What can hang from each mark:
Q165: Q184
Q428: Q977
Q816: Q733
Q184: Q977
Q977: Q48 Q428 Q987
Q733: Q48 Q235 Q816 Q987
Q48: Q97 Q733
Q168: Q165 Q297 Q977
Q987: Q97 Q733
Q97: Q987
Q297: Q168 Q184

Each row was made from one small tree. The marks that hang from a mark follow it in brackets, in the order of their numbers. Every link used is in the known rows. Write each row's tree.
Known rows:
Q184{Q977{Q428}}: [-15  13   7   3  -3   9   6  16   4  -5   9   4   6   4   7   3   5  -6
 -10   3  -2  -5 -13   7   5 -16  10   5   4  -5  -2   0   5   1  10   7
   7]
Q48{Q97{Q987} Q733{Q235}}: [ 37  -3  -8  -6  14   9 -10  10 -24   3  -1 -10  13   1 -15   4   0  -6
  29 -19   4 -11   9 -26  -8   0  -2  -5  -9   9  -9   3  16 -12   8  11
  11]
Q168{Q165{Q184} Q977{Q987}}: [-19   7  11   0  -4  -7  -4 -11   6 -23 -11 -15  -6   5  14   0 -33  -1
  -2   8 -11   8 -22  10  -1 -11  17   8  21 -14 -17   8  15   6  -5   8
  -5]
Q733{Q48 Q816 Q987{Q97}}: [-11  -9 -11  -1  -3   6   8   2   6  15   3   2  -6  -8 -10   2  11   1
 -24  31  21  12  25   0   5  11   0  11 -14   3  19  -3 -14   4 -15 -25
  -8]
Q733{Q48 Q816 Q987}: [-14   0  -9  -4  -7   3  13   1   4  12   4  -1  -3  -3  -4   2   8   7
 -15  32  10  16  16   0   9   6   0   3 -10   5   9 -12  -1   9 -13 -23
  -5]
Q297{Q184{Q977}}: [-15   7   3   8 -10   1  -1  -6   2 -10   6   3  -5  -5  27  -7   2  -1
  -3   8   5  -6  -2   1  -7 -13  16   3   8 -11   1   3  23  -9  14   9
   3]
Q165{Q184}: [-13   1  -3   2  -4  -9   9  13   8   1   0   0  -2  -6   8  -1  -1   6
  -6   2   6  14   6   0  -2 -21  15   1  -1 -10  -4   7  17  14   5   8
   4]
Q987{Q97 Q733{Q48 Q235 Q816}}: [  1  -7  -9  -9   4  11 -12   8  12  10  -4   5  -5  -1 -26  -4  25 -11
   5  -8  15 -10  17  -5   6   8  -6   0  -3   7  48   8 -38  -8 -14 -24
  -1]
Q816{Q733{Q235 Q987}}: [ -5   8  -2   6  -3 -15   2  -6   6  11   7   7   7  -6 -12  -3  -2  -6
 -31   3   2   4  15  -8   2  -7 -17 -11  -6   1   1 -18  11   4   0   3
   6]
Q97{Q987{Q733{Q48 Q235 Q816}}}: [  5   4  -9  -5   0   2   5  -1   8  -5 -15   3   2   3 -24  -3  13  -2
  16 -14   5   2   5 -23  11   5  -7  -6  -1   2  29  -5 -20  -1 -11 -11
  -3]
Q987{Q97 Q733}: [ -1 -12  -3  -3  -4   3   0   1  14   4  -1  -6   7  -7   3  -1   8  -8
   3  -1  22  -7  19  -1   3   6   7  -2  -7  -1  14  13 -27 -14  -4   5
   4]
Q184{Q977{Q987}}: [-11   6   5   6 -12   7  -7 -12   5 -15   0  -6   1   5  10  -1 -14  -1
   0   3   5  -1  -3  13   0 -13   6   4   4  -8   0  -1   9  -2   6  14
   1]
Q184{Q977{Q48 Q428 Q987}}: [-11   4  10   7  -5  -2   6   7   6  -9  -2  21  -3   7   8   6  -4   7
  -4   1 -10   1 -28  22   3  -2  -8   1   5  -6  -6  -4  -4   1  10   7
  -4]
Q733{Q48 Q235 Q816 Q987}: [-11   4  -9  -2   2   2   3   1   2  20   3   6  -8   1 -20  -2  10   4
  -3  13   4  11  10  -3   5   8  -7  -1  -9   7  27 -14  -2  13 -12 -29
  -3]
Q987{Q97 Q733{Q235}}: [  3  -8  -4  -3   3   5  -8  -3  12  12  -1   0   5  -4 -11  -2  12 -12
  16 -16  15 -15  14  -4  -2   6   0  -3  -5   0  31  10 -26 -14  -3  -1
   5]
Q184{Q977}: [ -9  13   2   5  -7   2  -1   2   2  -6  14 -10   1   0  16  -1   6  -5
  -6   4   1  -5   4   1   1 -16  12   2   6  -5   2   3  13   2   5  13
   5]
Q168{Q977{Q987}}: [-11   2   5   1  -9   1  -5 -24   1 -15  -4 -23   2   3  15   2 -25   0
   5   2  -8   4  -2  13   3  13   9   5   1   3  -5   0  18  -2   0  10
  -3]
Q733{Q816}: [-16  -3  -5 -11 -10   1   0   5  -5  -1   7  -6   5   9   6   0  11  20
  -9  12  21   4  15   0  14   6   9   3  -9  -3   2   1   4   5 -10  -2
   2]
Q733{Q235 Q816 Q987}: [-12   3 -10  -4  -6   1   3  -3   0  15  10   6   0   7 -11   1   3  18
  -1  11  16   7  10  -2   6   7  -2   0 -11   2  13 -11   2   5  -7 -15
  -2]
Q987{Q97 Q733{Q48}}: [  0 -12  -4  -1   1   6   2   1  14   6  -5  -7   1 -12  -6  -2  16 -21
   1   2   9  -5  22  -3   3   4  -1  -1  -4   3  27  12 -29 -10  -7  -8
   2]
Q977{Q428 Q987{Q97}}: [-15 -14   5   0  -2  14   2   2   7  -7 -13  18   4   3  -7  12 -20  -2
  -4   4  17   4   0  20   2   9   1   6 -16  -5   2   1 -12 -10   0  -2
  -1]
Q48{Q97 Q733{Q235 Q987}}: [ 28  -4  -8  -3  10   9 -11   8 -21  22  14  -8   8  -5 -10   4  -3  -2
  21   1   5  -9   6  -9  -9   1  -5  -3 -14  12 -14  -2  18 -12  10   1
  11]
Q97{Q987{Q733{Q235}}}: [ 10   5  -5   2   1  -3   6  -9   7  -5 -11   1  10   2 -11   2  -1  -5
  24 -22   7  -2   4 -23   2   4   1 -11  -1  -2  13  -3 -11  -6  -1   8
   3]
Q816{Q733{Q48{Q97{Q987}} Q235}}: [ 29   6  -5   2  15  -8  -5   5  -5  -3  -3   4   2  -7 -23  -7   9 -25
 -23 -12 -12  -4  18 -22  -7  -5 -16 -12   1  11   6  -8   7   9  -4  -3
   3]
Q165{Q184{Q977{Q48}}}: [-10   8  -1   6  -6 -16  10  19  14   1  10   6  -8  -6  19  -5  12   8
  -8   3 -11   7 -10   4  -2 -28   8   1  12 -10  -2  10   9  18  14   9
  -1]
Q816{Q733{Q48}}: [ -6   1   1   0   1 -13   2   0   4  -1   1  -5   5 -10  -6  -8  13 -18
 -40   8  -7   3  24  -8   8  -8 -12  -9  -4   4   5 -10   9  10  -6  -1
   7]
Q184{Q977{Q48{Q733{Q235}} Q987}}: [  0   3   1   7   1  -5 -14  -6  -5   1   4   3   0   8  -1   1   2   2
  23 -12 -13  -9 -16   7   0 -10 -15  -2   5   0   6  -3   2  -4  13   9
   7]
Q48{Q97{Q987}}: [ 26  -5  -5  -4   2   3   7   3 -12  -9  -1  -6  10  -2   8   5  -5   2
   2   0  12  -2  16 -15  -9   7  11  -4  -8   3 -22  10  14   1  -2  15
  -2]
Q297{Q168{Q977} Q184}: [-19   2  -1  -2  -2   2  -1   0  -2  -8  -1  -3   0  -1  34 -10 -17  19
   5  -1 -12  -9 -13  -5 -14  13  23  -6   6 -11  -4   4  35 -14  16   7
  -2]
Q48{Q97{Q987} Q733{Q235 Q816}}: [ 29  -3 -10 -11   8  14 -10  18 -26   2  -1  -7  14  12 -20   2   5   6
  22 -14  15 -11  10 -25   2   1  -4  -1 -10   8  -5   2  10 -11   0   1
   7]
Q428{Q977{Q48 Q987}}: [ -7 -12   2   5  -7 -16   0 -35  -2  -9  -2  -3 -11   4  18   4 -16  14
   5 -12  -7  11  -3  15   0   6   7   2  -3  -2 -10  -1  -2  11  -2   9
  -8]
Q168{Q165 Q297 Q977{Q48 Q987}}: [-14   7  21   1   1 -15  -1 -25  -6 -16  -3 -11  -9  10  26   4 -12  11
  -3   8 -35   0 -28  18   1  26 -12   8  30  -2 -27   6 -11  11 -11  10
 -14]
Q816{Q733{Q48 Q235 Q987{Q97}}}: [  1   1  -5  10   9  -9  -1  -3   8  14   2   8  -2 -14 -24  -6   8 -28
 -39   5  -1   2  26  -9  -4  -4 -20  -2  -7   7  25 -13  -6   6  -6 -15
   2]

Write each row's tree:
[ 25  -8  -6  -2   5   7   1  11 -21  15  12 -14  10  -8   4   4  -5  -1
   9  16  12  -4  11  -7  -6   1   2   1 -14   9 -30   0  18 -15   7   7
  10]
Q48{Q97 Q733{Q987}}
[ -6   0  -5 -10  -9   5  -7   1   7   7   2  -2   3  10 -13  -4  15  10
  15 -11  16  -8   1  -4  12   7  -4  -7  -2   1  21  -3 -20  -6  -8  -8
   3]
Q987{Q733{Q235 Q816}}
[ 26  -1 -12 -10  14  12  -9  11 -11   2  -5   2  -3   8 -24  -1  15  -4
   5  -7   3   0  11 -17  -2  10  -4  -3  -4  10  17  -1   2  10 -12 -19
  -5]
Q733{Q48{Q97{Q987}} Q235 Q816}
[ -2   6  -2   2   8 -12  -9   0   4   5   1  -1   0  -8 -20 -10  15 -24
 -28  -8 -14  -1  18 -10   2  -9 -19 -13   1   7  23 -13   7  11  -3  -8
  10]
Q816{Q733{Q48 Q235}}
[ 36  -1  -5  -4   5   5   0   1  -4  -2  -7  -1  10  -1  -6   2   1  -7
  21 -19   8 -11   6 -18  -8   8   3 -10  -2   6  -4   6  -3  -9  -1   9
  -1]
Q48{Q97{Q987{Q733{Q235}}}}
[-11   3   1   8  -9 -14   3   6  15  -8  -3  12  -9  -1  14  -3  -4  13
  -5   1  -6  13 -15  15  -4 -24   2   4  11 -13  -4   6   9  14  11   9
  -6]
Q165{Q184{Q977{Q48 Q987}}}
[ 14  -4 -10 -14  11  11 -15  14 -12  14   7  -2  -5   5 -19  -5  22  -4
   0  -1   0  -6  10   1   0   6   0  -1  -5  15  18   2   4  10 -12 -25
  -1]
Q733{Q48{Q97} Q235 Q816}
[ -7   0   4   8  -8  -8  -1  -9   6  -7   6   6  -4   7  17   1  -2   7
   1   3  -6   2 -10  16  -2  -5  -6  -3   6  -4  -3   2   3   4   5  11
  -5]
Q184{Q977{Q48 Q987}}
[-18  17  23  -1   0  -2  -5 -21  -9 -17   0 -16 -10   0  34  -3  -7   1
  -6  11 -25  -7 -21   2  -5  13   9  11  33  -8 -24   7   9  -3  -6   8
  -9]
Q168{Q165 Q297{Q184} Q977}
[  0  -5  -1   7  -2 -17   7 -18 -11  11  14 -14  -6  -4  14   5  -2  11
   9  -2  -7   7   3  -3   3  -2   4   5  -6   4 -16  -3   1   6   6   6
   3]
Q428{Q977{Q48{Q733{Q987}}}}
[-18   8   6   8  -8   8   6  17  15 -13  -7  16  -4   2   0   0 -18   1
  -8  -1   0  10 -25  18   1 -32  13   6   7 -15  -5  -1  10   9  13   5
  -3]
Q165{Q184{Q977{Q428 Q987}}}
[ 16  -1 -12  -5   7  13  -4   9  -7  20   8   6  -7   1 -20  -1  10   0
  -4  15   4   1  11   1  -3  11  -4   0 -10  14  10  -7   2   8 -11 -30
  -6]
Q733{Q48{Q97} Q235 Q816 Q987}
[-16   9  22   0   0 -21   3 -19  -9 -10   3  -6 -16   1  41  -2   5  11
  -5   9 -37  -6 -28   6  -5  22  -3   8  35  -6 -26   8   2   4  -5   6
 -12]
Q168{Q165 Q297{Q184} Q977{Q48}}
[ -8  -1  -6 -12   1   6 -15  11 -16  11   9 -11   7  10 -18  -1  13  12
  20  -7  10  -7  10 -10  11  -3  -7  -1 -12   4  14  -2   5  -7   0  -5
  14]
Q48{Q733{Q235 Q816}}
[-16  17  18   7  -5   8   4   3  -1  -7   1  12  -4  -2  18  -2   5   5
  -8   5 -14  -3 -21   9  -5  -3   5  11  16 -11  -9  -2   6  -2  11   4
  -5]
Q168{Q297{Q184{Q977{Q428}}}}
[-13 -12   6   0  -4 -10  14   1   2  -3  -8  25   0   9   3  12  -9  18
   0   2  -7  10 -21  21   6  16 -14  -3  -9  -1 -11  -5  -7   2   2  -1
  -2]
Q977{Q48 Q428 Q987}
[-20  20  25  -2   5   4   4  -2  -8 -13   3 -13  -1   6  15   7  -7  -3
 -14   8 -32  -7 -30   6   7  13   3  11  26  -2 -26   3 -10   9  -9   5
  -5]
Q168{Q165 Q297 Q977{Q428}}
[ 28  -1  -7   0  20   5  -5   5 -10   3  -4  -1   1  -4 -16   2   7 -19
  11 -13 -10  -3  13 -16 -15   6  -2  -6   0  11  11   4   7  11  -2 -10
   0]
Q733{Q48{Q97{Q987}} Q235}
[ 20   0  -3   6   2  -6   7   5  -1   9   5  -2   2 -16  -5  -5   4 -18
 -44  20  -1   6  21  -5  -3  -4 -13  -6  -7  10 -16 -12  11   4  -5  -6
   2]
Q816{Q733{Q48{Q97} Q987}}
[ 23  -5  -8 -17   8  14 -22  20 -25  15  13 -13   9  10 -16  -3  13   8
  18  -8  13 -16   9  -8   3   1  -2  -1 -12  11  -5   3  11 -11  -1  -5
  13]
Q48{Q97 Q733{Q235 Q816}}
[ -2   1  -3   8   3 -10   0  -5  10  14   5   9   3  -8 -16  -5   0 -16
 -37   3  12   1  26  -7  -5  -3 -16  -3 -13   1  12 -11  -3  -3  -4   0
   4]
Q816{Q733{Q235 Q987{Q97}}}
[  2   1  -6  -7 -14  -1  15  -1   8 -14 -10  -2  11   8  -4   1   4  13
   8  -3  23   5  10 -21  15   6   1  -3  -5  -4   4  -2 -16  -8  -8   8
   0]
Q97{Q987{Q733{Q816}}}
[ 11   5  -6   2   6  -4   6  -8   8  -4 -17   0   3  -3 -19   1   6 -16
  19 -19  -6  -1   6 -24   0   4  -8 -12   1   3  24  -3 -13  -1  -3  -4
   1]
Q97{Q987{Q733{Q48 Q235}}}
[ -6 -12   1   4   7  -7  18  21  -4  20   6  18   4  -7  -2  13   7   7
  -1  15   3   2  -3   1   3  11 -16   4 -16   5  -9  -2 -15 -12   7  -5
   7]
Q977{Q48{Q733{Q987{Q97}}} Q428}
[ -7   0   1   7 -12   8  -4   5  26 -13  -9   5  -3  -5   3  -6 -12  -7
  -1  -4  14   3  -7  11  -3 -30  12   7   7 -18   8  12 -12  -5   9  10
  -4]
Q165{Q184{Q977{Q987{Q97 Q733}}}}
[ -3  -5   3   3 -13   3  -5 -40   7 -13  -9 -14  -3   1   7  -2 -23   1
  14 -17   9   6  -2   9   5  -4  15   0  -2  -5  -4  -4 -11  -3  -2  11
  -5]
Q428{Q977{Q987{Q733}}}
[ 14  -8   5  -2   2  18   4   5   5  -7 -17  13   5  -2 -15   3 -10 -10
   9  -1   1   0 -19  18   5  10  -6  -5  -6   6  -7  -4 -17  -9  -4 -11
  -3]
Q977{Q428 Q987{Q733{Q48{Q97}}}}
[-23   6   3  -8   5  -4   2  17   4 -14  -3  -7   1   3  23  -5 -19  13
  -2   4 -17  -5 -24  -6  -6 -10  24  -2  23 -17 -14   9  16   5   1  11
  -2]
Q297{Q168{Q165{Q184} Q977}}
[ 24 -10  -2   3   4 -12   3  -8 -20  14  15 -14  -5  -6  16   4  -2   9
  10  -1  -4   1   1  -2  -6   1   7   4  -8   9 -31   2   6   0   8   7
   1]
Q428{Q977{Q48{Q97 Q733{Q987}}}}
[ -4  -6 -11  -5   2  10  -8   6  -8  21   9  -2   5   3 -23   5   5   7
  10   7  24  -4  21 -10   3   2  -6   7 -19   4  17  -5  -7 -14   0 -12
   7]
Q48{Q733{Q235 Q816 Q987{Q97}}}
[-20  18  17   5  -3   3  -5  -4   5 -22  -8   4  -8   3  12  -5 -11   2
 -12   7 -14   3 -28  13  -3 -26   7  13  34 -23 -22   6  -8  17  -5  12
  -8]
Q168{Q165{Q184{Q977{Q987}}} Q297}
[ 21  -8   1  -1   8  -7  22  22  -9   1  -3  21   4   2   7  13   6  11
  -2  -1  -5   2 -12  -3  -3  17  -7  -5  -7   6 -27   5  -3   5   5   4
  -4]
Q977{Q48{Q97{Q987}} Q428}
[ -6  10   0   8  -7   5   1   3  23 -11 -13   2  -7  -8  -2 -10  -6 -15
   4  -2  -4   8 -14   9   0 -34   7   2  12 -10  13   2  -3   6   8   1
  -3]
Q165{Q184{Q977{Q987{Q733{Q48}}}}}
[ -8  -7   6   1  -3  12   7  -2  12  -7 -22  14   4  -1 -16   7 -10  -9
  10  -1  -2   4 -17  16  11   6  -7  -4  -5  -1   8 -10 -21  -9   0 -11
   0]
Q977{Q428 Q987{Q733{Q48}}}
[-18  11  23   5  -7   9  -1 -20  -3 -20 -14   3  -7   7  18   1 -26   7
   0   0 -24   2 -32  21  -2  22   0  13  10  -5 -18  -5  10  -6  10   1
 -12]
Q168{Q297{Q184} Q977{Q428 Q987}}
[-18  14   4   6  -5   5  11  29  14  -5   3  10  -3  -3   4   0  -1  -3
 -13   1  -3   7 -18   6   1 -35  16   6   8 -12  -1   4   9  12  14   4
   3]
Q165{Q184{Q977{Q428}}}
[ 25 -16   2   0  -6  -8  -2 -27  -1  -5  -2  -5  -7   2  15  -1 -11  10
  16 -17  -1   0 -10  15  -3  11   5  -3   2   5 -19   4 -16  -3   0   8
 -10]
Q428{Q977{Q48{Q97} Q987{Q733}}}
[ 18 -11   1  -2   3 -14   1 -11 -11   4  15 -11  -8  -1  24   1   4  11
   0 -10  -7  -1   2   6  -6   5  14   1   0   6 -23  10   3  12  -1   8
  -6]
Q428{Q977{Q48{Q97}}}
[ -4  -4  -5   5   6   2  -1  -6   5  21   6   6  -2  -6  -8   5  -3  -4
   0   4  13   0  20  -1 -10   7   1   2 -12   1  19   2  -6  -3  -1  -6
   0]
Q733{Q235 Q987{Q97}}
[ 26 -18  -3  -5  10  -4 -15   1 -19   9   1   4   2   5  -7   4  -2   9
  30 -12  -6  -7  -7   9  -8  13 -21  -7  -7  11 -13   2   7  -9   5   4
   6]
Q977{Q48{Q97 Q733{Q235}} Q987}
